Each row comes from the steps of one path. Every step used is in the known rows, and no mark comes twice. Write the path behind each row, first mark first.
In the rows, zero is written as 128.
Known rows
koves, deki: [135 128  99  95 109 155 120 104 153 116 159 127 111 112  90 101 131 140]
lukef, deki, koves: [134 104 183 174 140 115 126 168 119 123 139 155 156 115 177 146 124 107]
deki, koves: [110 129 157 167 111 136 101 112 140 112 126 137 110  84 154 121 155  76]
gilan, lukef, deki: [127 163 130 116 173 155 143 141 124 161 172 135 158 126 101 128  78 148]
gilan, lukef, zovov: [115 192 102  97 147 172 143 119 157 172 128 141 125 142 113 140  60 136]
deki, koves, tuzes: [123 147 151 148  83 110 108  95 142  58 128 105 106  93 149 123 135  74]
magekik, kase, deki, lukef, zovov: [131 177 128 186 149 101 145 130 154 145 116 128 130 141  92  73 191 105]
kase, deki: [135 157  97 158 137 106 111  70  92 132 131 136 110 102  71  54 178 128]
kase, deki, lukef, zovov: [139 163 101 180 125  66 155 126 114 161  78 153 146 148  78 107 155 150]
kase, deki, lukef, zovov, koves: [146 136  96 137 114  34 169 151  97 143  62 128 126 154 113 104 146 162]
lukef, deki: [134 115 160 165 161 133 118 137 109 130 150 150 170 131 142 120 121 115]
zovov, koves: [121 101 124  96 123 111 115 114 107  95 117  99  95 108 163  88 135 102]
zovov, lukef, deki: [109  98 197 140 168 130 100 149  78 138 121 144 174 126 159 115 101 153]
zovov, lukef, deki, koves, gilan: [111  50 202 145 137 147  84 154  88 115 122 138 164 125 189 170 130 144]
zovov, lukef, deki, koves: [106  87 215 148 151 117 107 175  89 134 108 148 162 116 189 136 106 143]
gilan, lukef: [109 186 103 106 152 175 121  90 140 150 163 120 113 101  79 105 103 122]
koves, deki, lukef, zovov: [143 135 102 113  95 114 162 161 173 146 106 144 149 156  97 153 108 160]
gilan, lukef, deki, koves, tuzes: [137 168 146 110 133 123 159 150 134 110 165 113 140 122 130 152  64 138]

Write each row's path
[126 156 149 124 154 142 150 165 133 158 162 140 144 113 134 151  80 138] -> gilan, lukef, deki, koves
[144  92 102  69  90  75 159 164 135 101 118  93 109 125 117 116 131 157] -> zovov, koves, deki, lukef
[127  72 111  87 103 146 113 117 129 104  91 114 105 166 195 163 119 113] -> lukef, zovov, koves, gilan
[135 158 103 188 129  68 133 102  99 140 111 134 139 110  46  75 191 139] -> kase, deki, lukef
[138 144  82 119 108 140 136 106 128 147 122 141  99 136 102 153 142 152] -> kase, deki, koves, gilan, lukef, zovov
[129 125 129 171 127 153  87  85 145  95 167 109  87 101 111  82 240  75] -> magekik, kase, deki, koves, gilan
[136  65 168 170 121 152 100 140 122 104 154 145 160 129 172 183 153 104] -> lukef, deki, koves, gilan
[116 122 116 113 102 190 116 114 165 133 132 133 109 132 147 203 113 113] -> deki, koves, gilan, lukef, zovov
[148 103  97  43  94 112 164 159 149 122  94 123  97 163 173 133  77 157] -> lukef, zovov, koves, deki
[112 131  88 106 132 216  84  58 142 124 180 109 117 115  79 151 141 117] -> koves, gilan, lukef
[127 112 112 114 152 200 106 102 127 131 191 126 156 141 101 171 118 141] -> koves, gilan, lukef, deki
[127  78 118 127  95 103 134 147 135 115  73 114 141 168 160 181 136 123] -> deki, lukef, zovov, koves, gilan
[137 150 126 142 139  69 162 156 138 127 100 103 107 147 123  69 182 114] -> magekik, kase, deki, lukef, zovov, koves
[120 163  97  49 137 137 162 144 140 156 108 114  97 150 153 135  50 147] -> gilan, lukef, zovov, koves
